Each row was made from one small tree. The marks that hang from a mark follow it in brackets, in alphabetical order. Every link used is in the known rows. Write each row's tree.
(in the rows, 128 means zero)
Known rows:
balav{nulal{muva{zereg{keri labu}} noti sifav}}: [156 140  89 147 125 119 137 172  79 142 159 124 107 149 174 143 102 103
 134 129 135 152  96 136  95 132 132 178 125 100 162 131 160 146 149 161
 101 114 113]
muva{nulal{noti sifav} zereg{labu}}: [161 133 106 139 120 120  70 147  54 140 180 168 103 147 152 182 112 110
 136 128 123 149 101 116 107 135 127 176 131 104 152 139 153 133 122 151
 106 100 115]
lekom{keri{levar{muva noti}}}: [136 160 143 125  99 118 138 141  99 129 114 107 105 140 139 127 165  92
 134 126  84 133 101 166 122 143 135 144 111 187 134 140 129 123 130 114
 162 125  99]
keri{lekom levar{noti{nulal} sifav} zereg}: [160 197 107 120 114 120 154 144 114 122 134 203 105 173 151 121 179  85
 134 142 117 143  99 171 123 151 109 144  98 202 135 132 128 132 113  83
 183 115  62]
noti{nulal{balav muva{zereg{keri}} sifav}}: [150 143 127 135 123 111 144 157 112 161 153 136 122 150 173 143 121 122
 124 123 148 154  99 112 104 138 117 165 139  92 154 134 144 135 139 154
  87 115 111]
muva{nulal zereg{keri labu sifav}}: [186 138 100 106 119 126  54 136  58 142 199 195  93 147 124 199  79  98
 140 122 148 159 117 112 112 135 134 164 132  79 176 136 146 100  89 140
 143 104 109]
keri{levar zereg{ponuvap}}: [115 165 128 125 121 122 140 148 103 131 146 170 130 156 144 116 146  91
 135 125 128 138 110 146 119 145 117 113 112 154 156 123 123 123 128 120
 160 124  74]
levar{keri ponuvap{nulal{balav noti sifav}}}: [100 138 154 131 102 127 160 156  88 138 123 114  74 145 150 129 164 113
 129 155  91 149  92 128 134 143 144 175 140 159 131 141 134 134 146 114
  93 130  91]
sifav{nulal{balav muva{zereg{labu{lekom levar}}} noti}}: [120 130 115 133 127 118 117 169  83 143 170 118 132 144 165 132 121 107
 133 113 150 132 104 125 103 136 135 204 112 111 167 138 154 159 155 150
 122 128 116]
noti{nulal{balav muva{zereg} sifav}}: [150 142 131 142 121 112 153 159 118 161 144 139 126 147 180 141 128 126
 123 124 139 145  95 112 109 140 114 156 135 104 140 134 139 140 142 154
  77 114 117]
levar{labu{lekom zereg{sifav}}}: [157 130 112 103 119 122 146 137  78 138 164 108 109 132 126 158 110  92
 137 126 110 167 115 151 152 135 107 171 111 153 141 130 141  95 120 128
 196 132 115]
labu{zereg{noti sifav}}: [161 122 112 101 120 127  84 139  96 138 183 131 105 129 139 149  85 100
 137 125 119 181 116 133 136 139 100 162 122 107 163 130 141  96 121 144
 158 138 123]
balav{nulal}: [132 143 127 125 107 133 129 161 139 132 124 159 119 135 157 119 124 107
 128 137 115 120 104 138 134 140 143 128 114 143 127 129 131 119 116 123
 111 125 133]
muva{nulal{sifav}}: [139 144 143 133 109 123  70 157  98 141 146 166 117 141 132 154 137 108
 130 130 119 136 102 111 136 142 143 162 133 126 131 133 139 116 118 135
  86 104 127]
noti{nulal{balav muva{zereg{keri{lekom}}} sifav}}: [141 148 127 134 126 111 143 166 114 158 154 155 120 152 169 138 124 115
 124 125 153 146 101 121  99 140 117 163 134  99 154 134 141 141 143 150
  93 111 103]
labu{lekom levar{ponuvap} zereg}: [140 125 127  84 115 122 134 151  90 127 165 122  89 124  95 129 121  85
 128 132 123 159 111 141 153 138 118 181  95 149 150 137 133 103 129 117
 193 136 114]
keri{zereg}: [128 163 127 129 114 123 155 148 113 134 131 159 129 144 155 122 145 105
 132 124 114 146 106 136 133 146 126 125 116 155 135 130 132 113 121 119
 151 131 100]
lekom{keri}: [112 137 163 123 103 123 118 144 120 134 118 116 127 132 137 115 142 111
 133 123  91 128 105 148 128 145 139 144 126 157 130 136 130 109 123 121
 122 133 121]
muva{nulal{balav sifav} zereg{keri{lekom} labu noti}}: [156 137 111 114 130 121  51 160  60 138 216 204  92 155 135 186  82 102
 137 129 161 169 109 126  98 132 118 180 138  82 180 134 145 133 108 156
 129  95  87]
keri{zereg{labu}}: [133 160 120 125 119 122 159 133 112 134 143 166 131 144 165 148 122 102
 137 122 118 155 107 142 129 144 108 142 114 142 151 130 133 119 122 125
 167 136  94]
lekom{keri{levar zereg{labu noti sifav}}}: [148 149 134 117 119 120 145 133  92 119 153 141 127 148 140 141 112  98
 146 119 102 164 107 163 115 145 110 150 117 147 174 130 128 121 128 130
 166 134  83]
nulal{muva{zereg} noti}: [133 138 102 149 117 117 125 175  76 154 160 107 117 141 172 126 134 107
 131 120 117 143 102 127 101 138 137 148 120 123 142 136 154 132 156 149
 123 120 114]
labu{levar{noti} zereg{ponuvap{nulal{balav}} sifav}}: [170 107 124 103 122 126  89 141  82 129 189 122  63 146 119 140 101  96
 134 133 139 176 107 143 129 137 106 175 119 114 175 136 137  96 140 139
 146 134 125]
ponuvap{nulal{balav muva noti sifav}}: [109 126 135 157 122 114 155 194  95 147 147 100 113 152 176 119 137 124
 130 128 121 152  93 123 106 140 140 161 141 119 151 138 148 144 190 160
  56 123 120]
noti{nulal{sifav}}: [130 138 144 130 114 120 114 132 144 145 129 156 133 134 163 137 132 122
 126 132 110 137 104 117 128 147 120 166 131 115 131 132 137 120 123 127
  88 126 129]
nulal{balav muva{zereg{keri{levar}}} noti sifav}: [133 148  96 157 131 107 148 195  52 161 183  80 117 163 173 130 134 104
 131 114 154 170  94 117  84 132 122 171 140 104 159 133 152 158 186 179
  96 107  89]
balav{nulal{muva{zereg{keri{levar}}} noti sifav}}: [155 149  92 149 122 118 142 187  77 141 151 121 111 156 164 123 125  99
 131 129 134 144  96 136  95 133 143 160 122 116 155 129 154 151 153 155
  98 108 106]
lekom{keri{levar{labu noti ponuvap sifav} zereg}}: [165 179 138 120  99 121 194 125  79 120 105 113  90 158 142 132 180  90
 141 141  82 153  87 182 131 143 121 157 117 229 130 135 131 116 101  89
 189 124  61]
sifav{nulal{balav muva{zereg{ponuvap}} noti}}: [105 134 126 142 124 122 102 165  88 152 157 121 128 145 181 121 130 113
 131 119 151 119 102 121  93 137 136 176 130 109 162 135 153 154 146 150
  91 125 113]
sifav{nulal{balav muva{zereg{labu ponuvap}} noti}}: [108 131 121 139 127 121 104 156  87 151 165 124 130 145 188 138 115 111
 134 117 152 125 103 126  91 136 125 187 129 100 172 134 154 157 147 154
 101 128 109]
balav{nulal{muva{zereg{keri}} noti sifav}}: [153 143  95 150 122 120 136 181  80 142 151 120 105 149 168 127 118 105
 131 131 132 145  95 132  97 133 143 167 126 108 152 131 159 142 148 156
  91 111 116]
balav{nulal{muva noti sifav}}: [136 141 110 156 118 122 146 182 105 141 136 111 117 143 177 119 127 107
 130 134 119 138  91 135 111 136 138 167 123 125 140 130 152 145 163 154
  78 118 129]
zereg{labu muva}: [142 130 123 116 120 125 116 132 120 141 171 141 122 124 166 167  94  91
 138 122 128 159 115 137 136 139 100 165 116 101 159 131 139 111 132 143
 155 135 106]
levar{noti}: [138 148 123 128 103 128 101 133 115 140 143 123 102 133 155 132 140 104
 132 135  94 150 107 137 133 145 132 152 120 154 117 135 131 104 123 113
 139 131 117]
keri{lekom}: [ 96 151 134 124 113 126 107 170 130 138 140 177 126 138 141 118 140  91
 130 129 119 119 115 142 127 149 132 136 112 152 125 131 124 121 129 116
 139 121 107]

Which tree is each row?
[195 150  92 119 114 119 180 118  67 140 161 126  63 134 166 187 131  98
 134 143 102 162 102 156 128 132 108 174 106 166 134 146 145 108 106 117
 204 113 108]
levar{labu{lekom} muva{zereg{sifav}} noti{nulal{balav}}}
[166 149  99 138 122 120 141 170  94 143 147 147 110 148 160 151  99 100
 133 126 142 148  99 131 108 132 132 166 123 101 156 128 149 138 127 156
 104 111 108]
balav{nulal{muva{zereg{keri labu}} sifav}}
[145 124 121 125 122 121 126 185  87 145 175 143  97 150 151 139  98 117
 134 124 139 164 109 122 104 138 144 138 138  93 173 136 143 118 142 152
 100 121 107]
ponuvap{nulal{balav muva{zereg{keri noti sifav}}}}
[113 140 133 107 120 124  75 124 112 143 180 139 102 151 145 127 118  98
 132 135 143 151 114 144 102 140 119 155 132 112 172 127 131 107 126 121
 146 129  88]
zereg{keri{levar{noti{nulal{balav}}}} ponuvap}
[151 111 134  79 114 126  87 149  93 120 175 138  70 135 105 132  99  93
 132 135 130 182 112 146 130 138 129 184 118 114 189 134 149  98 114 121
 183 144 103]
labu{levar{ponuvap{nulal}} zereg{keri noti}}
[ 93 119 146 108 121 127  61 144 109 134 166 160  99 142 128 126 105 106
 136 134 133 142 121 135 109 142 145 150 139  95 178 129 144  91 118 122
 121 133 105]
zereg{keri ponuvap{nulal}}
[ 99 134 125 153 123 119 134 171  95 150 164  87 126 144 181 123 141 117
 130 129 125 157  93 116 113 139 114 173 142 125 131 133 140 142 179 161
  78 122 121]
nulal{balav noti sifav}
[126 171 120 126 125 125 140 158 106 126 138 202 129 149 145 127 137  88
 137 126 138 126 114 140 119 151 127 153 112 145 154 131 131 131 120 114
 143 124  91]
keri{lekom zereg{sifav{nulal}}}
[151 155  93 113 122 123  97 167  74 141 178 179 110 153 119 143 114  81
 136 121 146 146 122 124 106 142 134 134 120 112 157 131 130 116 112 130
 157 108  83]
muva{zereg{keri{lekom levar} sifav}}
[178 142 100 119 113 129 133 169 104 131 154 166  87 142 156 150 103  95
 134 140 132 147  93 143 122 133 127 169 107 130 153 130 147 128 102 133
 139 114 107]
balav{nulal{muva{zereg{labu{levar{ponuvap sifav}} noti}}}}
[148 122 109 118 127 127  44 153  40 148 223 162  77 153 139 163  94 107
 137 133 164 153 110 112  90 131 134 154 146  76 183 137 150 105 121 153
 110  99 113]
muva{nulal{balav noti} zereg{keri ponuvap sifav}}
[122 135 138 143 115 122  89 169  85 146 168 131 112 148 159 143 141 118
 129 132 129 143  93 114 119 137 135 167 141 125 137 137 143 133 154 152
  73 106 129]
muva{nulal{balav noti sifav}}
[113 135 122 141 121 123  81 155  87 145 147 132 129 139 169 125 130 107
 133 120 134 115 108 124  96 140 145 183 124 109 161 133 159 144 132 138
 102 127 114]
sifav{nulal{muva{zereg{ponuvap}} noti}}
[173 105 126  93 131 130  50 134  76 140 224 145  77 129 138 169  64  93
 139 133 155 183 116 138 128 131  86 165 131  73 196 130 146  90 125 161
 144 124 116]
labu{zereg{muva{nulal{balav}} noti ponuvap sifav}}
[116 172 123 117 106 126 139 158 111 133 133 166  95 145 139 120 161  74
 132 146 108 126 106 155 121 151 132 135 107 189 125 135 110 134 133  95
 164 117  67]
keri{lekom levar{noti ponuvap}}
[148 103 123  90 137 123 120 145  75 134 208 128  82 128 120 149  74  94
 138 132 145 173 123 141 136 132  97 161 118  88 189 136 140  89 152 149
 146 133 116]
labu{lekom zereg{muva ponuvap{nulal{balav}} sifav}}
[115 107 112 118 141 121  94 145  75 146 219 127  90 149 163 168  55 103
 147 127 161 178 114 134  84 135 111 190 147  50 220 132 154 107 164 162
 117 135 102]
zereg{keri labu ponuvap{nulal{balav muva noti}} sifav}
[104 124 138 144 116 119 153 191 107 146 147 108 112 149 177 111 136 125
 129 127 118 142  99 132 108 141 147 138 132 129 152 139 144 134 181 146
  82 131 123]
ponuvap{nulal{balav muva noti}}
[169 125 118 124 119 130  77 150  81 140 192 141  97 130 148 163 105  95
 139 132 131 156 111 117 129 139 127 163 128  93 162 137 149  98 140 146
 113 115 129]
zereg{muva{nulal{noti}} sifav}
[146 141 113 150 127 113 137 189  79 159 174 114 117 147 169 144 114 112
 130 118 144 170  95 111 106 134 113 162 138 100 145 130 142 145 153 178
  86 107 100]
nulal{balav muva{zereg{noti}} sifav}
[198 135 102  93 117 119 112 150  53 127 197 123  55 135  99 169 116  79
 133 130 134 179 107 146 149 131 112 199  90 144 164 147 145  99 136 134
 204 117 132]
labu{lekom levar{muva{nulal{balav}} noti} zereg{sifav}}
[130 154 127 106 106 125 117 144  99 133 144 136  89 147 132 128 138  92
 133 139 114 155 112 139 117 145 151 150 127 145 156 134 130 110 123 103
 154 131  79]
zereg{keri{levar{noti ponuvap{nulal}}}}
[109 148 145 133 114 122 122 168 124 152 128 126 146 141 172 121 137 110
 128 114 146 119 103 118 120 142 141 173 127 125 147 132 140 147 138 140
  93 131 118]
sifav{nulal{balav muva}}
[116 113 143 127 129 122  56 133 126 143 179 155 115 129 164 142  90 116
 134 137 122 156 109 134 105 142 105 181 135  78 172 124 148 112 125 145
  98 128 114]
zereg{noti{nulal{muva sifav}} ponuvap}
[155 139 121 118 117 116 121 133 123 154 152 162 123 140 168 154 105 115
 128 121 132 145 111 128 106 141 122 160 122  94 163 134 148 119 116 132
 135 128 112]
noti{nulal{muva{zereg{keri labu}}}}
[140 121 114 110 127 132  54 121 111 131 187 166 130 125 160 178  61 102
 148 124 125 164 119 123 121 143 109 211 125  77 181 128 146 118 108 141
 134 142 118]
zereg{labu noti sifav{nulal}}
[163 138 132  81 100 129 148 126  62 118 140 126  44 145 108 166 147  92
 140 164  74 182  99 175 172 134 118 214 114 204 138 135 155  93  78  78
 214 133  72]
levar{keri labu{lekom zereg{noti}} ponuvap{nulal} sifav}
[171 158 107 128 115 120  80 139  44 144 177 152  49 147 146 182 132  91
 132 140 138 158  98 133 105 129 127 172 131 124 157 144 151 115 107 138
 145  93  98]
levar{muva{nulal{balav sifav} zereg{keri ponuvap}} noti}
[109 139 120 165 126 111 155 191  85 162 164  67 126 149 190 124 139 113
 130 121 136 162  88 118 103 137 116 180 141 117 142 133 149 152 199 178
  71 119 116]
nulal{balav muva noti sifav}
[141 179 115 106 105 123 163 147  83 128 115 142 100 143 139 160 174  70
 138 141 110 128  98 153 147 137 128 193  99 208 134 135 143 131  90  90
 205 115  71]
keri{levar{labu{lekom} muva ponuvap sifav{nulal}}}
[149 138 129 100 110 124 143 128  68 137 151 100  99 145 118 158 136  92
 136 129 109 163 112 155 163 134 114 205 112 167 140 131 143 114 113 117
 195 137 102]
levar{keri labu{lekom zereg{sifav{nulal{balav}}}}}
[134 165 119 126 105 119 158 158 101 138 123 128 120 144 152 150 164  79
 133 123 107 134 105 155 137 139 125 138 103 187 130 129 132 129 120 120
 196 118  90]
keri{levar{labu muva}}
[143 123 121 104 124 125  88 132  92 145 176 133 101 133 135 148  92  94
 136 126 136 160 116 132 130 138  96 154 126 105 165 129 137  92 124 143
 145 133 121]
labu{zereg{ponuvap sifav}}
[153 124  92  97 135 127  70 133  67 135 219 165 111 135 136 176  55 101
 144 120 150 175 126 119 106 134 118 201 125  65 192 133 149 115 103 146
 160 127  99]
muva{zereg{keri labu{lekom} noti sifav{nulal{balav}}}}
[140 164 112 102 120 123  92 168 103 134 176 162 109 153 126 131 136  65
 137 127 154 154 118 151 125 142 119 163 113 130 165 127 142 111 123 118
 180 115  68]
zereg{keri{lekom levar{sifav}} muva}
[133 144 147 134 112 122  92 168  98 147 155 154 116 147 145 151 137 114
 128 129 136 140  97 109 132 138 135 156 140 126 132 134 132 126 132 147
  75 102 126]
muva{nulal{balav sifav}}
[136 120 112 142 125 118 155 182  79 147 171 125 102 151 178 143 106 121
 135 125 129 155 101 125  98 137 133 145 133 104 168 141 147 135 172 159
  92 125 116]
ponuvap{nulal{balav muva{zereg{labu sifav}} noti}}
[161 131 104 130 121 130 111 169 101 139 165 162  98 138 158 139  86 102
 135 135 135 139 105 136 109 134 133 138 118 101 159 127 143 119 116 149
 108 114 120]
balav{nulal{muva{zereg{noti ponuvap sifav}}}}
[159 176 120 111 109 126 109  94 104 124 147 195  65 165 151 158 160  92
 139 158 101 161  97 180 135 146  91 206 108 181 141 134 144 109  86  74
 189 127  67]
levar{keri{lekom zereg{labu ponuvap}} noti{nulal} sifav}
[129 165 148 120 112 120 138 140  96 122 127 143 120 159 131 115 161  96
 140 127 109 137  98 167 120 144 118 140 119 182 150 129 131 114 112 110
 153 123  78]
lekom{keri{levar{sifav} zereg{ponuvap}}}
[180 170  88 123 107 125  93 130  67 137 153 152  52 142 156 172 153  83
 137 146 109 154  96 147 127 134 109 174 111 167 127 142 155  97  78 108
 183 105  95]
levar{muva{zereg{ponuvap}} noti sifav}
[ 90 136 140 133 115 128 101 154 117 142 141 119 142 139 179 112 144 117
 130 124 131 118 104 121 115 142 139 179 129 131 144 135 144 147 144 132
  95 137 127]
sifav{nulal{balav noti}}
[162 110  93  87 140 127  65 124  79 130 252 139  98 118 131 190  25  81
 152 125 143 213 134 138 123 135  94 216 120  41 213 129 155  82 130 152
 192 139  96]
zereg{keri labu{lekom} muva noti sifav}
[148 104 139  93 128 126  79 120 118 141 197 139  95 126 161 143  79 106
 131 135 142 173 115 151 124 134  77 159 125  84 187 129 146 101 125 148
 153 140 113]
labu{zereg{muva noti{nulal{balav}} ponuvap}}
[164 156 109 114 102 124 103 127  95 128 153 138  78 144 138 177 144  79
 138 133 105 169  98 154 151 138 107 219  97 164 138 137 149 111 104 110
 204 128 102]
zereg{labu{levar{keri muva noti sifav}}}
[129 144 121  95 117 121  97 151 102 140 160 144 109 143 126 128 117  87
 129 121 139 156 120 150 126 140 116 155 117 128 162 131 141 107 124 126
 180 134 102]
labu{zereg{keri{lekom}}}
